What can hang from each mark:
Z_347: Z_339
Z_202: Z_173 Z_289
Z_173: Z_339 Z_448
Z_289: Z_202
Z_161: Z_339 Z_485
Z_485: Z_161 Z_173
Z_339: Z_161 Z_173 Z_347

Every row comes from one small tree of marks. The marks that hang from a mark follow it in brackets, in the order of their numbers. Every link used is in the known rows. Which tree was each row made from?
Known rows:
Z_202[Z_173[Z_339 Z_448] Z_289]: [ 11.0  27.8 -18.9  25.2   1.9  -7.3  -0.6   1.0 -21.9 -17.3  -6.4  23.1
  11.6  -0.4 -14.3  15.6  -6.8  24.2  -4.1]
Z_485[Z_161[Z_339[Z_173[Z_448] Z_347]]]: [-13.8 -22.6  13.4   8.4  -2.6  10.1   3.7   1.8  -2.9 -29.7   0.9  37.7
 -14.3 -13.2   9.4   2.4 -22.7 -17.8   2.6]
Z_339[Z_173[Z_448] Z_347]: [  1.3 -12.0   4.6  13.5   4.4  10.4   0.8  -4.2 -11.9   4.0   1.3  34.6
 -15.5 -13.2  -8.3   0.9   4.2 -11.4  15.4]
Z_339[Z_161[Z_485] Z_173[Z_448] Z_347]: [ -5.2 -23.2  13.8 -19.4  10.0  -0.6   1.3   3.2  -8.0  26.3   5.0  23.7
 -24.4  -8.1  16.9   1.5   3.7 -20.1  11.3]
Z_347[Z_339]: [ 19.0  14.3   1.7  12.5 -11.2   1.3  -1.5  -3.3  14.5  17.2  -1.4 -16.5
   4.2   8.7  -2.3  13.8   3.1  -5.7  -0.7]
Z_289[Z_202]: [  8.9  19.1   0.3  30.5  -1.9   3.6  -0.1  -3.8  20.5   0.9   5.8 -29.4
  19.6  27.4 -11.3  -2.9 -12.6   6.8 -21.8]
Z_347[Z_339[Z_161]]: [ 14.6   6.4   2.0 -10.0 -10.5  -2.3  -1.1   2.4  15.3  17.8   0.3 -24.0
  -2.6  14.2  11.5  13.3   6.4 -13.1   5.2]
Z_161[Z_339[Z_173[Z_448] Z_347] Z_485]: [-11.7 -22.8  21.1  -7.4   6.0   3.0   5.2  -0.2  -9.3  -1.4   2.8  39.7
 -13.8 -12.8   3.1   1.6 -12.3 -14.2  -8.4]
Z_289[Z_202[Z_173]]: [ 12.7  30.9  -8.9  35.2   7.7  -5.4  -1.4  -3.5  26.0  -9.0  -7.5 -44.6
  13.5  24.6 -11.9   5.1 -10.1  11.2 -23.0]
Z_289[Z_202[Z_173[Z_339[Z_161] Z_448]]]: [  4.2  -0.8 -17.4   9.5  11.6  -4.9   1.1   5.2   5.9  -5.1  -1.0 -28.5
  15.6  26.6  -1.6  -5.2   2.8  11.2 -10.5]
Z_347[Z_339[Z_161 Z_173[Z_448]]]: [ 14.9 -22.5  -0.3  -6.2  -6.0   3.4   1.8   3.4  -2.9  17.5   1.0  19.2
 -16.1   8.2   4.1  14.6  15.0 -25.1  15.4]
Z_173[Z_339[Z_347]]: [-3.6  2.9  3.6  0.8 -2.7  8.3 -1.3 -3.3 -3.4  8.6  8.3  0.5 17.3 -9.5
 -0.7 -7.9  6.4 12.8 11.5]
Z_339[Z_173 Z_347]: [  1.2  -2.8  10.3   8.1  -1.1   9.8   0.0  -5.3  -0.2   5.7   4.8  20.3
  -5.4 -12.1  -4.7   2.3   4.9  -6.6  15.2]
Z_173[Z_339 Z_448]: [  2.1  -3.0 -10.6  14.6  -2.5   3.7  -1.8  -3.2  -6.4  -0.9   8.9   8.6
  21.4  14.0  -7.4  -0.4  -0.4  16.9   6.0]
Z_339[Z_161[Z_485[Z_173[Z_448]]] Z_347]: [-17.0 -11.9  12.9 -50.5   3.3  -8.8  -0.1   4.3  -0.5  13.6  -3.3 -15.3
 -29.9 -13.1  18.1 -14.1   3.2 -18.6  -0.8]
Z_339[Z_173]: [ 7.5  0.5  1.3 16.1 -6.4  4.7 -1.4 -6.4  8.3 -3.9  8.5 14.6  8.7 12.5
 -8.1 11.5 -1.0  2.4  8.9]
Z_339[Z_161[Z_485] Z_173 Z_347]: [ -5.2 -14.4  19.0 -24.5   4.4  -1.1   0.5   2.1   3.4  27.6   8.1   9.7
 -14.2  -6.4  20.6   3.6   4.3 -14.7  10.4]
Z_339[Z_347]: [ 1.1 17.4  7.1  9.9  0.1  4.6 -2.1 -4.8  6.1  4.4  0.7 -8.4 -2.3 -6.9
 -1.0  0.0 -5.4  0.5  5.7]
Z_339[Z_173[Z_448]]: [  7.0  -8.6  -4.1  20.8  -1.1   5.2  -0.6  -5.4  -3.4  -4.7   5.1  28.1
  -1.2  10.9 -11.6   9.1  -2.3  -2.5   9.6]
Z_202[Z_173[Z_339[Z_347]] Z_289]: [  5.6  34.1  -4.3  11.8   1.8  -2.8   0.2   1.1 -19.2  -6.8  -7.0  14.8
   7.4 -22.8  -7.5   8.4  -0.3  20.3   1.9]

Which tree is each row?
[ 18.3 -14.4  -0.8  16.4  -6.6   7.0   1.1  -2.7  -2.9  16.1  -0.5  27.0
  -9.0   1.8  -9.8  14.1  12.4 -18.0   8.8] => Z_347[Z_339[Z_173[Z_448]]]
[  0.4 -14.9   6.9 -48.1  -7.8 -11.9   0.2   6.0   8.3  25.9  -5.5 -24.0
 -23.1   2.2  16.8  -0.3  12.4 -25.1  -7.4] => Z_347[Z_339[Z_161[Z_485[Z_173[Z_448]]]]]
[ 16.0  42.5 -15.8  34.9   4.4 -10.9  -1.3  -0.6 -13.1 -21.3 -14.1  13.4
  -7.8   2.5 -14.8  23.5 -19.0  12.1 -10.3] => Z_202[Z_173[Z_448] Z_289]
[  2.1  13.2  -3.2  18.4  10.6   3.3   0.7  -0.7   8.4   4.4  -3.6 -28.7
  18.9  -2.6  -8.3 -11.4   7.1  14.4 -11.2] => Z_289[Z_202[Z_173[Z_339[Z_347]]]]
[ 11.3  36.9 -13.5  20.2  -3.8  -7.8  -1.3   0.0 -11.3 -16.4  -3.1   8.1
  21.8   1.4 -10.9  17.6  -7.0  29.7  -4.4] => Z_202[Z_173[Z_339] Z_289]
[-19.4 -22.7   0.6 -51.2  -4.3   2.3   0.9   4.3 -13.6  -4.2   3.0  -1.2
  -8.8 -14.8   6.7 -22.9  17.7  -5.2  15.9] => Z_485[Z_173[Z_339[Z_161 Z_347] Z_448]]
[ -9.5 -18.9  12.2   2.3   1.1  10.5   5.1  -1.8 -12.5 -23.3   1.0  43.1
 -12.0 -12.0  -8.5   0.4  -9.5 -12.7   2.4] => Z_161[Z_339[Z_173[Z_448] Z_347]]
[ -3.4   6.6  -4.9 -17.3   7.8  -4.4  -2.1   3.0   2.9  -0.6  -3.5 -20.8
   4.0  -5.5  12.4  -0.2  11.8  10.4  16.3] => Z_202[Z_173[Z_339[Z_161 Z_347]]]
[ -9.8  -8.7  12.7 -31.3   2.9  -2.5  -0.8   4.2   0.3  32.4  11.9  -9.8
   8.1  -4.0  24.6  -6.6   6.5   4.7   7.1] => Z_173[Z_339[Z_161[Z_485] Z_347]]
[-17.2  -3.0  18.2 -56.5  -2.1  -9.3  -0.9   3.3  11.0  14.4  -0.1 -28.0
 -19.7 -11.6  21.6 -12.0   4.6 -13.7  -1.7] => Z_339[Z_161[Z_485[Z_173]] Z_347]
[-20.5 -18.7   1.8 -21.9  -8.7   5.6  -1.4   2.2  -4.9 -11.0   0.9   0.3
  -3.8 -22.7  10.8 -21.4   2.2  -3.2   9.7] => Z_485[Z_161 Z_173[Z_339[Z_347] Z_448]]
[ -9.4 -11.8  -8.3 -19.6 -10.2   0.8  -1.1  -2.5  -5.5 -13.2   4.8  -0.6
  12.8   3.3 -10.7 -14.3   9.2  10.9   3.6] => Z_485[Z_173[Z_339 Z_448]]
[-13.7 -15.7  -7.2 -13.8 -14.1   0.4  -2.7   1.1   4.1 -19.7   4.7  -5.5
  10.5   2.2   7.5 -12.3  -4.2   5.8   3.6] => Z_485[Z_161 Z_173[Z_339 Z_448]]
[  5.2  24.7  -9.8  17.2   7.6  -2.3   1.0   2.2 -31.0  -8.1 -10.2  29.0
  -2.7 -24.2 -11.2   6.6  -1.3  15.0   1.7] => Z_202[Z_173[Z_339[Z_347] Z_448] Z_289]
[-19.7  -8.7   3.7 -15.4 -14.9  -3.1   0.9   1.8  13.2 -51.2  -3.3  -7.9
  -5.6   5.8   7.2  -4.8 -28.3  -7.4 -16.2] => Z_485[Z_161[Z_339] Z_173[Z_448]]
[ 12.5 -26.2   8.1 -16.0  -1.2  -3.9   1.5   4.9   0.5  38.5   2.8  15.1
 -17.8   7.0  15.6  15.2  11.8 -26.1   4.8] => Z_347[Z_339[Z_161[Z_485] Z_173[Z_448]]]
[  1.7   4.3  -8.6  23.7  16.1   3.8   1.6   0.4  -3.2   3.7  -6.9 -15.3
   8.4  -3.7 -12.0 -12.9   6.2   9.3 -10.3] => Z_289[Z_202[Z_173[Z_339[Z_347] Z_448]]]
[  7.8  15.8 -12.1  26.4   5.4  -1.8  -0.6  -1.7  16.9  -5.1   0.2 -35.4
  33.2  21.5 -11.8  -2.6   1.5  23.4 -17.1] => Z_289[Z_202[Z_173[Z_339]]]
[ 12.8  21.8 -14.1  41.0  13.0  -5.1  -0.7  -2.5  14.6 -10.2 -10.7 -29.6
   3.1  22.7 -15.6   2.7 -11.1   5.7 -22.4] => Z_289[Z_202[Z_173[Z_448]]]
[ -9.4  -1.3  -4.0  -5.0 -11.9  -3.2  -3.5  -0.7  13.3 -24.1  -3.0 -14.9
  -8.5   4.4   7.2  -4.6 -15.9  -6.2  -2.4] => Z_485[Z_161 Z_173[Z_448]]
[  8.1   7.2 -17.6  31.9  11.0  -1.3   0.2  -0.9   5.2  -6.2  -3.0 -21.7
  22.8  20.5 -15.1  -4.4   1.1  18.4 -16.4] => Z_289[Z_202[Z_173[Z_339 Z_448]]]
[-18.0 -18.2   9.1 -37.6   0.3  -1.4   0.0   0.0 -10.7  16.8   2.7   2.3
  -3.6 -22.0   4.6 -21.3  12.0   0.5  -1.5] => Z_161[Z_485[Z_173[Z_339[Z_347] Z_448]]]
